What can hang from each mark
k_264: k_19 k_479
k_19: k_264 k_724
k_479: k_264 k_522 k_782
k_219: k_445
k_30: k_782
k_445: k_219 k_724
k_724: k_445
k_782: k_445 k_479

Every row comes from one small tree of marks. The marks that hang from a mark follow it in brackets, in the order of their numbers. Every link used is in the known rows. Which tree was each row made from?
Known rows
k_782{k_445 k_479{k_264{k_19} k_522}}: [-2.02 -0.69  0.77 -2.55 -0.28 -1.57 -0.05 -0.56 -2.06  0.18  0.43 -1.46
  0.11  3.08  1.73  1.96  1.54 -1.11 -1.74 -2.30 -0.76  0.08  0.18]
k_30{k_782{k_445 k_479}}: [ 1.89 -2.00 -1.39 -1.80 -0.91  0.39 -1.11 -1.67 -1.74 -0.21  2.27 -0.13
  1.51  2.20  0.85 -0.01 -0.82 -0.14 -2.68 -2.93 -1.62  0.96 -0.62]
k_264{k_479{k_782}}: [ 1.77 -1.58 -0.51  1.60  0.12  1.62  0.40  2.22  1.45 -1.25  0.16 -1.52
  1.32 -1.99  0.97  1.13 -1.89  1.44  0.20 -0.11  0.75 -0.03  1.26]
k_264{k_19 k_479{k_522 k_782{k_445}}}: [-3.37  1.51 -0.57  1.59  0.95  2.90  3.10  1.76 -2.16 -0.01  0.25 -0.44
  2.25  0.57 -0.74  1.23  0.60 -0.46  3.85  0.65  2.67  4.00  4.76]
k_724{k_445}: [ 2.43 -3.28 -3.03 -0.94 -1.25 -3.77 -1.36  1.53 -0.61 -1.47 -1.21  0.24
 -4.18 -0.34  0.20 -2.70 -3.07  2.95  0.39  0.29 -1.84 -1.33 -0.86]
k_782{k_445{k_219 k_724}}: [ 1.00  3.21  0.71  0.28  0.23 -2.25 -0.46 -3.36 -0.64  0.86  0.45  3.26
  1.09 -0.65 -4.09 -4.90 -1.99  1.28  1.32  0.25 -0.15 -2.53  1.25]
k_30{k_782}: [ 2.09 -1.37 -2.51 -1.98 -1.11 -0.45 -1.50 -0.66 -0.17  0.27  3.07  0.52
  0.99 -0.07 -0.04 -1.53 -0.61 -0.52 -1.20 -1.34 -1.73  1.76 -0.39]
k_782{k_445{k_219 k_724} k_479}: [ 3.07  0.52  1.25  0.55  0.51 -2.33 -2.04 -2.06  0.23 -0.49 -1.33  1.67
 -0.09  1.04 -2.34 -2.73 -2.59  2.27 -0.69 -0.37 -1.88 -3.90 -0.24]
k_19{k_264{k_479}}: [-0.70  2.18  0.33  0.09 -3.08  4.44 -0.87 -1.24  1.47 -2.21  1.25 -3.16
  1.45 -2.69  0.50 -0.05 -1.65 -2.57 -2.66 -1.57  0.83 -3.46 -1.44]
k_479{k_782{k_445{k_219}}}: [ 4.41 -0.20  0.82  1.55  2.07 -1.55 -2.48 -0.84 -1.33  0.30  0.64  1.67
 -0.44  0.03 -0.62  0.79 -0.90  1.00  1.73  1.09  0.66  1.17  0.96]
k_782{k_479{k_522}}: [ 2.78 -3.19  0.26  1.39  0.26 -1.41 -1.23  3.42  2.65 -2.14 -2.01 -3.42
 -1.21  1.56  0.36  0.17 -2.70  1.97 -0.86 -2.00 -1.47 -2.30  0.27]
k_479{k_264{k_19} k_522 k_782}: [ 0.06 -1.62 -0.83 -0.57  1.87 -2.31  0.24  3.13  0.26  0.99  0.19 -1.21
 -1.05  0.46  1.51  2.63  1.89 -0.91  2.68  1.68 -0.35  2.91  0.92]
k_445{k_219 k_724}: [ 3.13  1.29 -0.12  0.56 -0.06 -3.18 -2.44 -0.85  2.26  0.64 -0.60  2.49
  0.09 -2.22 -3.97 -5.17 -2.80  2.19  1.01  2.06 -2.13 -2.98  0.08]
k_30{k_782{k_445{k_219 k_724}}}: [ 0.35  3.17 -1.28 -0.91  1.19 -0.81 -0.63 -4.22 -1.71  1.89  3.28  3.70
  2.75 -0.52 -3.60 -5.13 -1.15 -0.55  0.42  0.39 -0.66  1.20  0.82]
k_19{k_724{k_445{k_219}}}: [ 2.24 -1.30 -0.28  0.24  0.10 -1.99 -1.62  0.74  0.07  0.11 -2.85  3.34
 -4.48 -0.64 -0.92 -1.59  0.32  2.70  0.18  2.47 -0.78  0.74 -2.17]
k_724{k_445{k_219}}: [ 4.61 -1.32 -1.85 -0.52  0.51 -4.16 -4.82  0.00 -1.31 -1.01 -0.96  2.18
 -3.72 -1.22 -1.16 -3.71 -2.91  2.81 -0.41  2.01 -1.57  0.26 -1.99]
k_264{k_479}: [-0.55  0.46  0.18 -0.55 -2.19  2.23 -0.21 -0.26  0.92 -1.50  1.48 -1.48
  2.14 -2.13  0.10 -0.89 -1.76  1.20 -2.16 -2.09  0.81 -1.12  0.63]
k_19{k_264{k_479} k_724}: [-2.60  2.14  2.17  0.92 -3.41  5.96  1.69 -0.69  2.87 -0.75 -0.80 -1.89
  0.66 -2.38  1.11  1.53  1.36 -2.80 -2.02 -1.03  1.66 -2.64 -2.52]
k_264{k_19{k_724{k_445}} k_479{k_522}}: [-5.41  0.63 -1.14  0.44 -0.72  1.94  3.66  2.85 -0.45 -0.03 -2.85  1.11
 -1.28 -0.32 -0.52 -0.98  1.72  1.16  2.45  1.95  1.52  3.99  2.00]
k_264{k_19{k_724} k_479{k_782}}: [-1.73 -1.99  0.20  0.28 -2.04  3.03  2.33  2.96  1.24  0.42 -1.75  1.20
  0.02 -0.31  1.53  3.71  2.70  0.33  2.51  1.81  0.26  3.31  0.86]
k_219{k_445}: [ 2.83 -1.08 -1.81  1.06 -0.95 -1.65 -2.43  0.66  1.37 -0.81  1.87  1.29
  0.07  0.71 -0.28 -3.12 -1.66  2.12  1.45  2.84 -0.40 -2.32 -1.08]

Which tree is each row?
[-3.47  0.15  0.79 -1.73 -3.98  3.19  2.04  0.11  0.55  0.08 -0.86  1.55
  0.93 -0.07  1.15  1.48  2.91 -0.15 -0.21 -0.24  0.30  2.47  0.18]
k_264{k_19{k_724} k_479}
[ 0.63 -2.02 -1.09 -1.50 -2.00 -2.39 -1.99  0.49 -0.95  0.63 -2.51  4.76
 -4.54  0.54 -0.17 -0.81  1.86  1.45  1.62  3.14 -1.78  3.16 -1.97]
k_264{k_19{k_724{k_445{k_219}}}}
[-0.99  2.90  0.65  1.80 -0.71  4.17 -0.98 -0.99  1.07 -1.01 -2.47  0.75
 -2.02 -3.09  0.06 -1.25  0.51 -1.03 -2.03  2.69  1.50 -0.61 -3.70]
k_19{k_264{k_479} k_724{k_445{k_219}}}
[-0.42  0.92 -0.39  4.18  3.49 -2.03  4.60  3.25  1.15  0.88 -1.28 -1.04
  0.34  0.23 -3.21 -2.22 -2.17  1.38  6.07  1.38  1.55 -1.30  4.97]
k_479{k_522 k_782{k_445{k_724}}}
[ 1.36  2.55  0.45  4.37  5.36 -1.69  1.45  1.39  0.26  1.23 -1.29  0.81
  0.56 -0.53 -4.09 -3.08 -1.99  1.31  5.52  2.79  1.82  0.09  4.05]
k_479{k_522 k_782{k_445{k_219 k_724}}}
[-0.56  0.81  0.52  0.77  3.94 -1.69  2.02  0.55 -1.27  1.17  1.59 -2.04
  0.65  0.09  0.57  1.73  0.79 -0.81  1.37 -0.34  1.96  0.38  1.82]
k_479{k_264 k_522 k_782{k_445}}
[-0.83 -0.07  0.59  2.19  0.76 -1.84  2.95  1.51  1.62 -0.39 -2.31 -1.60
  0.63  1.95 -2.59 -2.59 -2.92  2.09  1.72 -1.68 -0.45 -4.13  2.77]
k_782{k_445{k_724} k_479{k_522}}
[ 0.48 -3.71  0.06 -1.82 -0.82 -1.79  0.45  1.85  0.76  1.66 -0.25  0.90
 -2.07  0.91  3.43  5.08  4.19 -0.72  1.16  1.67 -1.78  1.83 -1.98]
k_479{k_264{k_19{k_724}} k_782}
[ 1.29  1.09  1.49 -1.40  1.12 -3.12 -2.05 -3.63 -0.22  1.07  0.09  1.51
  0.64  0.24 -0.65 -1.56 -1.09  0.63 -3.03 -0.85 -1.92 -4.29 -2.24]
k_782{k_445{k_219 k_724} k_479{k_264}}
[-0.07 -1.29 -0.19 -2.87 -0.27 -2.65  0.21 -1.04 -2.90  1.17  2.25  0.79
 -0.58  1.51  2.37  3.66  2.63 -1.42  1.10  0.15 -0.57  1.82 -0.17]
k_479{k_264{k_19} k_782{k_445}}
[-0.74  2.04  0.11  3.72  1.07  4.70  0.82  2.45  2.48 -1.95 -0.36 -4.62
  0.98 -2.40  0.22  1.02 -1.90 -2.53  0.83  0.58  2.37 -1.14  0.89]
k_19{k_264{k_479{k_522 k_782}}}
[ 1.25 -1.61 -0.41  0.67  3.61 -2.11  0.39  2.91  1.66  0.65  0.98 -2.57
 -0.38 -1.03  1.03  1.80  0.13 -0.06  1.28  0.15  0.38  0.22  0.68]
k_479{k_264 k_522 k_782}
[-2.19  3.86  0.92  3.83  1.44  5.15  2.50  0.51  0.25 -1.61  0.35 -4.04
  2.03 -1.61 -0.20  0.83 -1.08 -3.34  1.05 -0.29  3.80 -0.92  2.00]
k_19{k_264{k_479{k_522 k_782{k_445}}}}
[-1.62 -1.72  0.99 -4.34 -3.27 -1.34  0.18 -1.12  0.24  1.72  0.66  1.38
 -1.29  0.80  2.38  2.56  4.18 -1.35 -1.19 -0.38 -1.78  0.60 -2.48]
k_479{k_264{k_19{k_724}}}
[-1.44 -1.95  0.38 -0.14  1.81 -1.05  2.35  3.34  1.13  2.11 -1.43 -0.28
 -1.58  0.84  1.71  3.74  4.29 -1.02  2.94  2.21  0.00  3.42  0.41]
k_479{k_264{k_19{k_724}} k_522 k_782}
[-3.55  1.46 -0.69 -0.19 -1.47  2.16  1.48  1.46 -0.19 -0.68  0.22 -0.71
  2.36 -0.54 -0.33 -0.96 -0.13 -0.12  1.27  0.01  0.93  2.98  3.01]
k_264{k_19 k_479{k_522}}
[-4.22  3.65  2.23  2.46 -1.32  6.45  3.36  0.80  3.17 -0.66 -1.13 -3.07
  1.10 -2.43 -0.10  0.47  0.94 -2.87 -0.84 -0.75  2.98 -1.47 -0.54]
k_19{k_264{k_479{k_522}} k_724}
[-1.57 -2.62  1.84 -3.92 -2.84 -1.01  0.31 -2.03 -1.53  0.72 -0.60  0.36
 -0.97  3.62  3.00  4.20  4.09 -1.25 -2.87 -2.16 -1.86 -0.66 -2.33]
k_782{k_445 k_479{k_264{k_19{k_724}}}}
[-0.50  3.64  0.81  3.77  4.29  3.02  1.04  0.41 -0.89 -0.29  0.50 -0.37
  3.37 -2.10 -1.79 -0.37 -1.51  0.50  1.57  0.74  4.08  2.71  3.50]
k_264{k_479{k_522 k_782{k_445{k_219}}}}
[-1.85 -2.89 -1.08 -4.17 -2.54 -3.16 -0.12 -0.25 -1.26  1.07 -0.64  2.00
 -3.66  0.55  2.29  0.99  3.37  0.06 -0.75  1.02 -2.00  1.19 -3.20]
k_479{k_264{k_19{k_724{k_445}}}}
[-2.56  1.21 -0.21  1.21 -2.11  3.92  1.90  0.67  1.38 -1.51 -2.65 -1.23
 -2.35 -2.38  0.94 -0.17  0.22 -1.24 -1.38  0.86  1.21 -2.15 -3.10]
k_19{k_264{k_479} k_724{k_445}}
[ 1.15  1.65  2.12 -0.44  3.12 -1.19 -3.18 -2.25 -1.31  0.45  0.91 -0.86
  0.88  1.07  0.22  0.32  0.21 -0.41 -3.70 -1.83  0.64 -0.44 -1.12]
k_782{k_445{k_219} k_479{k_264 k_522}}
[ 2.25  0.80 -1.18 -0.41  1.07 -0.87 -1.97 -2.68 -0.69  0.82  1.29  2.70
  1.92  0.86 -2.36 -3.39 -1.75  0.25 -1.22  0.00 -2.13 -0.09 -0.31]
k_30{k_782{k_445{k_219 k_724} k_479}}
[ 3.36 -0.23 -0.62 -1.36  0.88  0.01 -3.88 -3.11 -2.28 -0.09  2.58  1.99
  1.54  1.67 -0.23 -0.67 -0.59 -0.30 -3.39 -1.64 -1.23  2.26 -1.17]
k_30{k_782{k_445{k_219} k_479}}
[ 1.55 -2.75  0.59 -0.90  0.65 -2.16 -1.30  2.18  1.90 -0.83 -0.23 -3.49
 -0.65  0.85  1.81  1.20 -0.83  0.65 -3.25 -2.48 -1.48 -2.47 -1.64]
k_782{k_479{k_264 k_522}}
[ 0.75 -1.69  0.43  0.25 -1.50 -2.52  1.32 -0.15  0.92 -0.64 -1.60 -0.43
 -0.35  1.68 -1.16 -1.98 -2.74  2.08 -0.01 -2.16 -2.13 -5.61  0.61]
k_782{k_445{k_724} k_479}
[-0.78 -1.82 -1.61 -4.68 -1.31 -0.60 -1.63 -3.23 -3.37  0.87  3.50  0.85
  1.57  3.00  2.61  1.78  2.20 -2.16 -3.81 -2.24 -2.29  2.51 -1.92]
k_30{k_782{k_445 k_479{k_264{k_19}}}}
[ 2.05  1.39 -0.55  0.73  2.94  0.72 -2.60 -1.73 -1.99  0.63  1.85  0.75
  2.03  1.72 -1.35 -1.34 -0.63 -0.53 -1.90 -1.03  0.06  3.33  0.49]
k_30{k_782{k_445{k_219} k_479{k_522}}}
[-3.42 -0.12  0.77  0.27 -1.62  3.47  3.68  0.52 -1.05  0.76 -0.64  1.97
  1.15  0.38  1.31  3.87  2.96 -0.26  2.68  0.94  1.79  3.74  2.14]
k_264{k_19{k_724} k_479{k_782{k_445}}}
[ 1.14 -2.04  1.48 -2.92 -1.46 -2.17 -1.55 -2.31 -1.08 -0.58  1.31 -1.64
 -0.09  1.86  2.49  2.52  0.28  0.01 -4.61 -4.08 -1.39 -3.55 -2.50]
k_782{k_445 k_479{k_264}}
[-0.63  2.23  1.03  2.01 -0.96  4.29  0.93 -1.01  0.03 -1.74  0.89 -3.10
  1.32 -1.83  0.88  1.96 -1.20 -3.00 -0.57 -0.70  2.30 -1.93  0.02]
k_19{k_264{k_479{k_782{k_445}}}}
